Each row was made from one path, in order. Every step used is in the known rows, and no mark comes twice. Write each row's path.
Known rows
g-y: [-10.0 -16.3  -6.2 -21.9  -7.3  28.3   1.8   8.1 -33.7  -5.7  22.8 -20.0
 -25.5  36.5 -12.3 -45.7   3.8 -33.2 -18.0]
g-c: [ -7.9 -11.3  10.6 -23.3  -2.8  -4.2  39.6  67.2 -32.7 -36.4  36.6 -21.3
 -18.4  50.9 -17.6 -43.7 -25.5  28.3  14.9]
c-l-y: [-16.8 -57.3  13.3  -2.9   3.3  21.5  57.9 -33.0  15.1   7.6   5.7  14.0
   2.4  37.3 -65.2 -30.9 -62.9   5.1  -6.9]
u-y: [ 29.8 -14.7   1.1   6.2  79.7   3.6   8.2  17.2 -46.4  42.4  31.9 -17.6
 -53.4  53.8 -26.3 -29.4 -32.8 -34.4  10.3]
y-g-d-u-c-l-n: [ 13.9  39.3 -16.7  25.4 -10.4 -14.2 -11.0 -28.0  28.7  -6.0 -23.0 -16.6
  22.3 -40.9  30.4  29.8  48.9  15.3  15.8]
d-u: [-20.3 -24.4  52.9 -24.4 -23.7  17.9  38.8  39.0 -29.0  27.9 -20.0  10.5
 -18.3  70.6 -27.4  12.5 -17.2 -14.7  30.8]
y-g-c-l-n-a: [ 49.0   5.7 -43.9  -1.6 -78.4 -21.4 -11.3   1.4  55.0 -43.2   4.2  11.4
  18.2 -50.6 -23.3  -1.0 -43.7  12.8 -18.8]
d-u-c: [ -0.8 -11.4  49.9  -3.9  45.6   9.4  40.5  51.1 -24.3  17.4  -4.4   8.4
 -21.2  69.9   4.3   7.1 -13.3  17.2  70.1]
u-y-g-d-l-n-a: [ 71.8  31.9 -30.5  19.5  17.9 -18.3 -76.5 -21.6  27.9  35.3 -13.1 -13.8
 -12.4 -62.6  66.0  20.2  32.0 -64.3  -3.1]
c-l-n: [ 13.7 -34.2 -11.8   6.1 -42.6  13.9  73.7 -46.0  29.9  29.1  -3.6 -10.5
   5.1  37.5 -71.7 -31.5 -41.1  -1.2 -12.9]
c-l: [-25.5 -20.6   0.3  11.5 -16.5  14.2  58.2  -8.3  -4.2  14.0  -6.8   1.5
 -18.0  91.0 -47.2  11.8 -82.6  13.5 -23.9]
y-g-d-u: [-10.3  38.2   8.4  -7.6 -40.8 -18.6 -51.2  27.1 -21.5  -4.2 -24.0 -16.5
   4.0  -9.8  39.8  36.1  26.6 -11.8  -4.3]
d-g: [-24.8 -31.0   8.3 -41.0 -53.8   9.6  19.0   5.9 -29.3  58.6   2.4  31.4
   4.4  20.8  -9.1   9.5 -27.5 -20.1 -12.1]
c-l-y-g: [ -5.4 -26.0 -11.2   3.3 -18.0   1.9   4.1 -42.1  32.1  -6.8  -1.5  23.1
  24.4  -3.7 -65.4 -23.9 -53.2  12.2 -35.4]
y-g-d-l-n: [ 13.2  39.3 -17.1   6.6 -54.1 -21.7 -44.6 -13.7  27.3  14.1 -28.5 -26.9
  33.2 -22.9  38.5  -7.8  53.8 -13.6 -27.0]
d-u-c-l-y: [-20.2 -38.9  45.3   7.6  59.4  30.2  70.5 -11.2   9.8   3.9  -8.7  29.7
  -3.8  39.4 -23.8   9.7 -15.3  29.4  58.5]
d-u-c-l-n-a: [ 36.5 -29.0  24.6   6.8  -2.9  17.5  58.3  -5.8  43.4  21.4 -25.5  25.9
 -11.0  21.3   3.2  41.7 -39.9  -3.0  72.3]

Which path is each row?
[ 17.3   8.9  15.0   2.3  36.6   1.4 -30.7  14.0 -29.1  31.2  -9.3  14.2
 -29.2   6.3 -20.4  25.5  14.8 -31.5   3.7]
d-u-y-g
[-14.1  24.9 -31.4   8.4 -37.5 -15.9   0.9  16.0   6.8 -55.1  10.3   3.0
   8.1  12.1 -34.3   5.0 -36.3  49.2 -43.2]
y-g-c-l
[-30.6 -10.8  35.5  14.0  61.6  18.1  43.8  -6.4  -4.1  -8.2  -7.5 -10.9
  -8.2   8.5  48.2  27.2  28.7  18.8  58.7]
g-d-u-c-l-y
[-17.9  -9.1  17.7 -14.0 -10.5   1.1  -9.2   9.2  30.0 -30.3  -3.8  23.3
  38.0 -12.8  -5.9 -38.5  25.1  22.9 -14.7]
d-l-y-g-c
[ 19.6 -18.0  -1.8 -29.6  -5.7 -20.7 -24.7  26.5   7.5 -46.4  37.9   6.3
  28.9 -47.5 -41.7 -80.1  -1.1  18.7   2.8]
l-y-g-c
[  7.2  48.8 -18.8  32.9  62.5 -13.5 -63.1  -4.3 -20.9  23.1  -6.9 -24.6
 -22.0  -2.4  59.0  25.8  37.9 -25.0 -28.1]
u-y-g-d-l
[  7.3  16.9  10.5  -0.6  40.1   2.2 -17.9  32.8 -33.3 -13.0   8.5   6.0
 -29.4 -11.7  -7.7  18.1  41.4  -4.0  11.0]
d-u-y-g-c
[ 12.8  25.8 -41.6  31.2  57.7  -8.5 -11.2   0.7 -13.7 -29.3  28.5  -6.4
 -27.7  -5.6 -25.3   5.7 -10.2  19.5 -33.9]
u-y-g-c-l
[-52.8 -47.5   0.9 -34.0 -37.8  26.6  66.2 -28.2   5.0  -6.6  19.4  42.2
  22.3 -35.4 -23.7   2.7   0.6  26.8 -13.8]
d-g-c-l-y
[ 45.4  33.6 -17.7  20.5 -29.8 -19.8 -36.0 -14.8  49.5  -7.3 -31.7   0.0
  13.6 -56.5  59.9  62.0   7.8  -7.6  31.7]
y-g-d-u-c-l-n-a
[-26.1 -32.8 -20.8 -24.1 -77.5  20.1  76.0 -35.2  16.2  12.5  10.6  21.6
  23.7 -33.4 -27.1   1.3  17.0  19.9 -20.3]
d-g-c-l-n
[-32.8 -13.5  35.4  -5.8  15.6  13.0  12.4  -1.6  -0.8  11.4 -15.2 -19.7
   8.3  21.3  55.8 -15.5  34.8 -13.0  12.0]
g-d-l-y
[ 17.1   6.7  21.5  -6.7  43.5 -16.1 -42.7  10.8   2.6 -16.3   6.1  -3.2
  22.9 -55.0  33.4 -25.9  44.6   5.8  49.6]
l-y-g-d-u-c
[  6.5  12.4 -18.1  32.9  68.4 -15.7  -6.2 -22.1  20.9 -26.2  14.7  -7.5
  14.6 -18.2  26.5 -14.7 -14.4  40.9  19.3]
u-c-l-y-g-d
[-31.8  -7.2   9.4   5.7 -21.8  10.0   0.9 -41.8  22.4 -12.9 -25.2  10.1
  22.1 -32.6  -9.7  26.7   9.8   5.8 -15.4]
c-l-y-g-d-u
[ 34.3  40.3 -31.0  21.3  65.7 -25.6 -71.6   9.5 -37.8  13.1  21.8 -35.7
 -32.4 -16.6  34.6  -1.5  14.9 -30.6 -17.2]
u-y-g-d
[-19.2  50.1  -6.6  10.6 -33.4 -22.1 -54.1  14.0   1.2  -0.4 -29.3 -17.2
  16.5  16.4  61.4  27.6  22.0  -0.2 -36.8]
y-g-d-l
[-15.5  15.7  -2.3  21.1  36.5  15.9   9.8   1.7 -13.2 -19.4  -6.3  15.3
 -28.7  -4.0 -20.4  52.1  25.7  11.7 -11.8]
d-u-y-g-c-l
[-37.5 -24.2 -12.1 -45.8 -55.7  38.5  -0.8 -24.1 -33.0  31.5  13.0  22.4
  -1.7 -15.6   8.5  -3.0  28.7 -41.1 -34.0]
d-g-y
[ 10.0  41.4 -18.5  -1.0 -27.1 -37.9 -63.4  28.6 -20.9  -7.6   2.9 -33.0
   5.6  -1.9  31.8  -2.6  -5.5  -7.1 -21.6]
y-g-d
[ 17.9  -2.8  -2.7 -18.1  -3.4 -24.9 -57.1   0.4   0.3 -11.6  16.1 -16.4
  24.7 -52.3   4.3 -54.7   6.1 -15.5  -1.4]
l-y-g-d
